Each row was made from one path, in order. Every step used is in the known rows, and no mark comes twice. Write each row's path.
Known rows
zofav, puza, fota, nata, simupi, mamal: [ 13.9  -3.6 -27.7 -13.8  -1.6  -8.0  11.7  32.8 -26.4  18.7 -22.6  38.7
  20.6 -22.9 -69.2  -1.7   5.0   5.7 -13.2  23.1  -6.2]
defuv, fota: [  8.9   5.3 -13.8 -21.5  16.0 -11.4  -1.1  49.8   2.3  12.1  35.1 -23.3
 -19.3   0.8 -32.9   6.0  -2.0  22.8  -5.0   6.0   9.0]
fota, puza: [ 14.7 -15.9  -8.8  -2.2 -15.8 -12.2  26.8  52.3  -8.1  -5.9  13.6 -17.0
   2.8   4.3 -46.4 -14.4  -2.8   9.7  12.9  22.4  22.4]
mamal, zofav: [ 10.0   4.6 -22.0 -16.9   9.5  -2.8  -1.9  20.3  11.8  13.2  23.7 -18.9
  -7.6  -3.3 -32.4  19.0  14.8  10.6 -23.5   4.3  -8.5]
nata, simupi: [ 19.5  -2.7 -16.7 -48.8 -10.9 -19.2  18.9  37.2 -39.8  18.1  10.8  41.7
  19.1 -19.1 -37.7   6.2   5.5  -7.0 -25.9  28.7  -8.0]
fota, modar: [ 22.0 -33.1  -7.2 -43.0  -9.8  -9.4 -24.0  52.5 -38.8   3.9   6.4  12.6
  -3.8   5.0 -31.8  -2.3  -5.1  -0.3 -14.7  11.8  16.4]
zofav, puza, fota, nata: [ -6.3 -21.9  -0.5 -27.1 -14.9  -8.7 -10.3  37.1 -15.7   7.1   0.2 -32.1
  13.6   6.0 -58.5   7.3   6.7   5.1  21.4  20.1  18.9]
simupi, nata, fota, puza: [ 11.9 -13.1  -0.5   0.1  -5.2  -6.9  21.8  54.7 -20.0   9.0  28.8 -33.4
  -1.2   3.7 -51.1 -16.0 -19.5  16.7   1.3  28.5  35.0]
simupi, mamal, zofav, puza: [  6.7   4.4 -24.5  18.0   8.5  -2.8  13.7  14.6  11.3 -12.4   7.4 -16.8
  11.5  -7.2 -48.6   6.0  11.5  13.5  -8.3  14.7 -11.7]
nata, simupi, mamal, zofav: [ 14.1  13.6 -36.2 -10.2  15.6   0.8  12.3  16.1   3.6  23.1   6.8  16.9
  -0.1 -18.2 -48.8   8.3  11.7  12.0 -35.2   8.8 -21.8]
kobota, zofav, puza: [  7.4  -3.0  -1.3 -27.2  -2.5  -7.6  -6.3  27.2   0.7 -13.9   5.4 -21.4
   9.4 -15.0 -34.2  11.5   7.7   9.9   9.9  23.8 -11.2]
fota, nata, simupi, mamal, zofav: [  8.3  13.1 -32.2 -10.5  11.9   3.7   6.1  13.7  -2.2  25.2   1.6  13.8
   3.7 -17.7 -54.0  11.6  10.6   9.1 -29.4   9.1 -19.8]
mamal, simupi, nata, fota, puza, zofav, kobota: [ 22.9  -5.0 -16.3 -29.3  -0.4  -4.1  28.8  39.0 -34.8  -1.8  -8.5 -50.2
  15.8   6.8 -39.6   6.5  -5.1  10.2  -5.5  26.3   6.1]
nata, fota: [ 25.3   8.9  -4.2 -10.7  -1.0 -21.1 -18.4  48.6 -20.9  19.1  50.3 -18.4
 -13.2  -7.5 -38.5   9.5   1.4  11.8 -29.1  20.3  19.4]
simupi, mamal, zofav, kobota: [ 21.4  11.3 -33.6  18.8  -0.4  -6.7  -8.0   7.8 -11.8   1.3 -14.8  -7.6
   9.5  -1.3 -29.0  28.4  14.5   8.3 -34.4   5.4  -8.6]
kobota, zofav, puza, fota: [  1.0 -12.7  -5.2 -42.4   1.5 -12.4   7.3  41.3  18.5   1.6  23.0 -42.0
  -2.6   3.3 -44.4 -11.3  15.7  21.7  21.3  22.0   4.2]
simupi, nata: [ 16.8 -37.1 -11.2 -34.5   3.4   1.1  -5.5  36.7 -33.4  24.2 -34.1  15.5
   9.9 -15.9 -32.9  30.1 -16.6   3.3 -24.4  11.5  13.8]
defuv, fota, nata, simupi, mamal, zofav: [  3.2  18.0 -32.8 -10.6  20.3   5.6   7.9  17.5   4.2  25.8  11.9   1.2
  -2.7 -13.8 -54.2   8.0   6.0  15.8 -25.3   7.4 -18.6]
fota, nata: [  8.1 -18.1  -2.5 -27.8 -17.2  -8.0 -29.8  35.7 -34.6  14.8 -14.6  -0.3
  11.3  -8.5 -47.0  30.0   2.2  -4.9  -1.3  13.6  13.8]
fota, puza, zofav: [ 20.0  -9.0 -15.8 -68.1   1.9   0.2  30.2  64.3  -4.3   2.1   0.8 -40.2
  -8.2   1.7 -53.4 -10.3   7.5  24.0  19.9  19.7  14.8]

Write each row's path
[ -0.6   5.7 -21.0   5.8   3.5  -0.3  17.4  10.8  -3.7  -6.9   5.0 -10.2
  21.9  -9.4 -55.8   6.4   7.9   6.8  -5.8  21.6 -13.4] => fota, nata, simupi, mamal, zofav, puza
[ 18.0  -6.9 -11.0 -66.1   9.2   3.6  26.6  66.3 -12.5  12.1  11.8 -52.4
 -10.7   1.1 -56.7 -11.5  -4.7  27.5  11.9  24.1  24.3] => simupi, nata, fota, puza, zofav
[ 23.9  -1.7 -20.8 -30.7 -11.6  -8.3  14.6  40.4 -25.2 -10.3 -16.7 -36.9
  10.5   9.3 -33.6  10.6   9.3  12.4   1.1  19.3  11.8] => fota, puza, zofav, kobota
[  8.0  -6.4  -8.8 -52.7 -18.2 -12.8   4.9  33.3 -53.1  22.7  -2.8  35.0
  27.0 -17.8 -48.4  13.1   0.3 -13.0 -16.1  30.6  -2.4] => fota, nata, simupi
[ 21.9  -2.6 -16.9 -30.4  -5.6  -4.0  12.0  41.4 -33.5  -1.5 -13.5 -44.5
   9.0   8.7 -36.5  11.3  -1.6  15.1  -5.7  22.2  18.8] => simupi, nata, fota, puza, zofav, kobota
[ 21.9 -12.2  -1.0 -18.0  14.1  -9.9   8.0  41.2 -33.8  29.5  29.7 -21.5
   2.8 -14.9 -43.6  13.8 -20.3   5.6 -33.1  26.3   5.9] => mamal, simupi, nata, fota
[  4.5 -18.2 -10.9 -23.4  -3.3 -17.9  18.1  44.0  10.1  -2.2  25.5 -34.5
   2.9  10.3 -47.7 -12.3  15.8  16.8  14.1  20.9  15.0] => zofav, puza, fota
[ 29.9   0.6 -35.1 -13.3   1.6 -11.6  11.3  35.6 -26.7  22.9 -21.6  61.2
  10.9 -32.1 -55.5   5.0   6.0   4.7 -33.8  18.3 -12.6] => nata, simupi, mamal
[ -0.1 -21.9  -2.7 -39.5 -14.1  -9.2 -19.6  42.3 -17.9  21.0  -1.1 -20.6
   4.5   3.5 -55.2  12.4   7.6   4.1  12.2  14.5  21.4] => puza, fota, nata
[ -7.1  -1.8 -10.0 -51.1 -10.8  -8.5  20.4  26.6 -30.0  18.4  16.6   1.1
  26.2  -5.1 -56.6  -2.2   6.4  -3.1  -2.3  32.9  -3.6] => mamal, zofav, puza, fota, nata, simupi
[  3.5  -3.7  -8.2  -1.8   0.7  -8.4  33.1  57.8   5.4  -4.1  35.7 -40.9
  -9.1  12.3 -46.9 -23.3 -10.8  23.9  21.1  18.1  24.0] => defuv, fota, puza
[ 10.5  10.5 -31.1   3.5  -3.7  -5.4  -1.0   7.8 -17.9   9.9 -11.6 -10.1
  16.3   2.5 -40.0  18.5  12.8   5.9 -26.0  13.1  -7.4] => puza, fota, nata, simupi, mamal, zofav, kobota
[ 12.9 -15.9  -0.1   0.2  -0.5  -7.5  38.6  52.3 -20.7   8.5  32.9 -39.4
   5.7   1.3 -55.1 -18.0 -23.4  11.7   1.3  32.3  22.0] => mamal, simupi, nata, fota, puza
[ -8.5 -17.1   3.7 -40.4 -11.8  -4.7 -17.8  35.2  -9.7  10.0   0.4 -37.2
   9.6   1.1 -56.2  10.2   7.0   7.9  25.3  20.6  12.4] => kobota, zofav, puza, fota, nata
[ -8.1 -12.7 -10.0 -15.6  -4.7  -1.8  -7.3  28.9  -4.8  11.6  -1.3 -31.2
  10.3   3.6 -65.7   5.7   9.4  10.1  15.6  15.1  11.3] => simupi, mamal, zofav, puza, fota, nata
[ -6.1  13.3 -21.3   8.0  11.2   1.5  20.2  13.7   3.2  -6.2  15.0 -22.5
  16.2  -5.3 -55.8   0.7   4.5  13.7  -1.7  19.4 -13.0] => defuv, fota, nata, simupi, mamal, zofav, puza
[ -0.9  -3.0 -23.1 -18.8   7.8  -9.7  30.4  30.3  17.2   5.6  27.4 -28.1
   4.9   5.4 -56.4 -20.2  17.8  20.2   5.6  21.5  -0.8] => nata, simupi, mamal, zofav, puza, fota
[  4.4  10.2 -32.5 -17.7  14.3   3.2   9.7  17.3   6.2  28.4   7.9   3.4
   0.9 -11.8 -58.2   3.4  13.1  13.7 -22.2   9.7 -15.8] => puza, fota, nata, simupi, mamal, zofav
[  0.7   2.4  -9.2 -52.4  -6.2 -10.4   9.9  37.1 -44.0  24.0  13.7  16.6
  18.4 -12.1 -49.0   8.5  -5.4  -2.9  -9.4  27.8  -1.8] => defuv, fota, nata, simupi
